Each row was made from one walk, in order. Every step used is in the known rows, and no mark comes twice. Write each row's walk.
Known rows
nafu/riva/zozo: [ -8 -29 -14  17  -5 -35 -38 -39  25 -11 -21 -13 -16 -21  25  -8  25 -25
  26  56  10]
duvimik/vigop/nezasa/zozo/riva/sigid: [ -8 -10 -25  -9  42   0  75 -11  13 -28   1 -20 -12  27 -13   6  28  -3
  11   5 -11]
riva/nafu: [-21  -9 -19 -10  16 -29 -41 -11 -43  37 -11   5  38 -24   5  -2 -34  15
  11  20  33]
zozo/riva/sigid: [-10  -9 -17   8   3 -22  -8  -7  -8  20   2  28  14 -20   5 -18  12  12
  -5   7 -15]
nezasa/vigop/riva: [ 20 -20  12 -24   8 -11  11  42  -9  -7  24  10 -22  -6 -26  37   6  -2
 -37   9   6]
riva/zozo/nezasa/vigop: [ 13 -10 -27 -24 -38  -3  15   6 -11  39 -18  18 -16  52  35 -19   4 -16
   5  56  15]
vigop/nezasa/zozo/riva: [ -1 -12  34 -36  18  -6  37  -8  15 -25  10 -17  10  30 -14   8  10  11
  -1 -23 -24]
nafu/riva/zozo/nezasa: [-13 -20 -16  27 -23 -28 -26  -8  25   9 -14 -15 -17  11  52 -42  15 -46
  26  37  -2]
sigid/nezasa: [-14  -5  25 -16   7  38 -31  13 -16   0  12   0  19 -26  -3 -13 -46  16
   1 -30  -1]
sigid/nezasa/zozo: [ -2 -16  30 -34   8  27  -4 -10   6 -17  16  -9  13   3   6   4 -15   3
   4 -10   3]
nezasa/sigid/riva: [ 10  24  12 -26 -17  18 -24  15 -11 -13  20  32  31  -7 -26   6  44   6
 -13 -18 -14]
riva/sigid: [ -4 -17 -31   4  17  -9 -24 -36 -27  20 -17   8   9 -39  14   9  -7  13
   8  30  12]
zozo/nezasa/sigid/riva/nafu: [ -5  46  -7  -1 -34   3 -14  40 -28  45   7  29  57  26   9 -26   6  -1
  -4 -30  -2]
sigid/nezasa/zozo/riva: [ -4  -7  42 -34  -7  19  14  21  22 -14  33  11  24  20  -3 -21  -1   4
  -5 -31 -23]
sigid/riva/zozo/nezasa: [ -1   8  23  -7 -50  -5 -20   8   3  24  -9  27   1  25  24 -56  -1  -5
  11 -33   1]
nafu/riva/sigid: [ -9 -26 -33  42  20 -25 -36 -31  15  -7 -11 -13  -1 -46  26   3  18 -19
   3  43  -1]
riva/vigop: [  3 -12  -7   4   8 -24 -20 -18 -22   3  -2   1   0 -16  14   9  -6  10
  -7  17  29]
zozo/nezasa/sigid: [ -1  13 -22 -23 -12  19 -11  16 -30  18  10  10  17  23  14  -8  29 -23
   5  16 -16]
riva/vigop/nezasa/sigid: [ 10  28 -18   7  17  10  15 -38 -23 -10 -21 -22  -4   6 -17  48   2  21
  -1  13  -1]
vigop/riva/zozo/nezasa: [ -1  -9  13  12 -23 -24  -9   5  -1  28  -7   2 -35   4  15 -21  -7 -17
  14 -14  -3]
duvimik/vigop: [-17 -33 -23 -37  35   5  -3  23 -25 -25  24  -6   5 -12 -11 -13  18 -18
  10  17  27]

Write each row's walk
[  5  38  27 -22   1  35   2   2  -6 -22   3  -1  25   3 -44  24  12  24
 -10 -51 -27] : vigop/nezasa/sigid/riva
[ -1 -17  -7  40  13   5  -3 -37  45 -18  -4 -26  -3 -19  34   8   4 -18
   4  23 -10] : nafu/riva/sigid/nezasa/zozo
[ 16  -2  33  -7   4  34  15  62   2  -1  31  10  -9  -4 -28  22 -37   9
 -35 -26  -7] : sigid/nezasa/vigop/riva
[ -4   6 -37  26 -33 -10 -13 -15  25   6 -14  -7 -15  26  40 -19  57 -52
  30  65 -19] : nafu/riva/zozo/nezasa/sigid
[-25  -1  -7  -7   3 -43 -21  23 -28  37  10  25  48  -8  -1 -26 -14  14
   1  -5   7] : zozo/riva/nafu
[ -4  -5   3  46  30 -21  -7 -21  25 -31  -9 -55 -15 -10  12  18 -19  -3
 -10   2   3] : nafu/riva/vigop/nezasa
[ 21   4  18   4 -23  19  20  21  12  14  -2  16 -35   2 -19  18 -31  12
  -8   6  -1] : sigid/nezasa/vigop/riva/zozo
[ 14  -8  19  22  14  13  17 -21  15  -1  -1  -9 -24 -28  -4  33 -18   6
  -1 -23 -12] : vigop/riva/sigid/nezasa/zozo
[ 21  11   9 -21 -61   0  14  35   9  28  -4  37  -6  55  22 -36  11  -8
 -12   0   6] : sigid/riva/zozo/nezasa/vigop
[  4  -8  -4   2  10  22   6 -42   3   3  -9  -3   1 -10  19  15 -22  14
  11   9  -1] : riva/sigid/nezasa/zozo
[-10 -16 -13   1  -1 -11  22  33  -3   6   8  -3 -43  19   1 -30  14 -39
  24  -5  13] : duvimik/vigop/riva/zozo/nezasa
[  0   4  13  43  15  21 -12   3  -9  17   1   2 -15 -53 -14  11 -51  19
  -8 -44 -18] : vigop/riva/sigid/nezasa
[  8  26  40  18   3   1   3  -4  -1 -19  -5 -15   2  -2 -16   4 -33  38
 -24 -68   8] : sigid/riva/vigop/nezasa
[ -2  35   1 -29  24  46  30  31  -6 -45  17  -5  12  18 -56  12  30   1
   1 -38 -11] : duvimik/vigop/nezasa/sigid/riva
[  5   2  25 -16 -33 -15 -31 -22   7   6 -15  27   6 -11  -4 -24   9  15
  12 -11  14] : sigid/riva/zozo
[-15  46 -20 -11  23  21  29  27 -22  -7   2  -2  40  16 -50  12   2  16
   9 -28   9] : duvimik/vigop/nezasa/sigid/riva/nafu
[ 25 -16  -2 -11 -15 -27  16   4   3   7 -10  18 -43   2 -16  32  11  -4
  -6  43  15] : nezasa/vigop/riva/zozo
[  1  35 -10 -18  -3  28  38 -11   7 -29 -14   3  -8  29 -47   8  34   2
  27  -6  -3] : duvimik/vigop/nezasa/sigid/riva/zozo
[ -2 -19 -11  42  10 -42 -27 -14  20 -24   6 -22 -10 -21  28  -1  16 -24
 -15  32  19] : nafu/riva/vigop
[  9  -4 -28  41   3  20   4  15  28   1   1  -5  -7  -9  22   7 -20  -8
 -24  42  -7] : nafu/riva/sigid/nezasa/vigop
[ -4  13  19  14  13 -16  22   2  -4  -5   1  -9   8  11 -12  -4 -22  31
 -18 -35 -10] : zozo/riva/vigop/nezasa
[ -1   5   7  12  27  -7   7 -28 -14  -6 -21 -31  -6  -4   0  22 -40  31
  -5 -13  18] : riva/vigop/nezasa
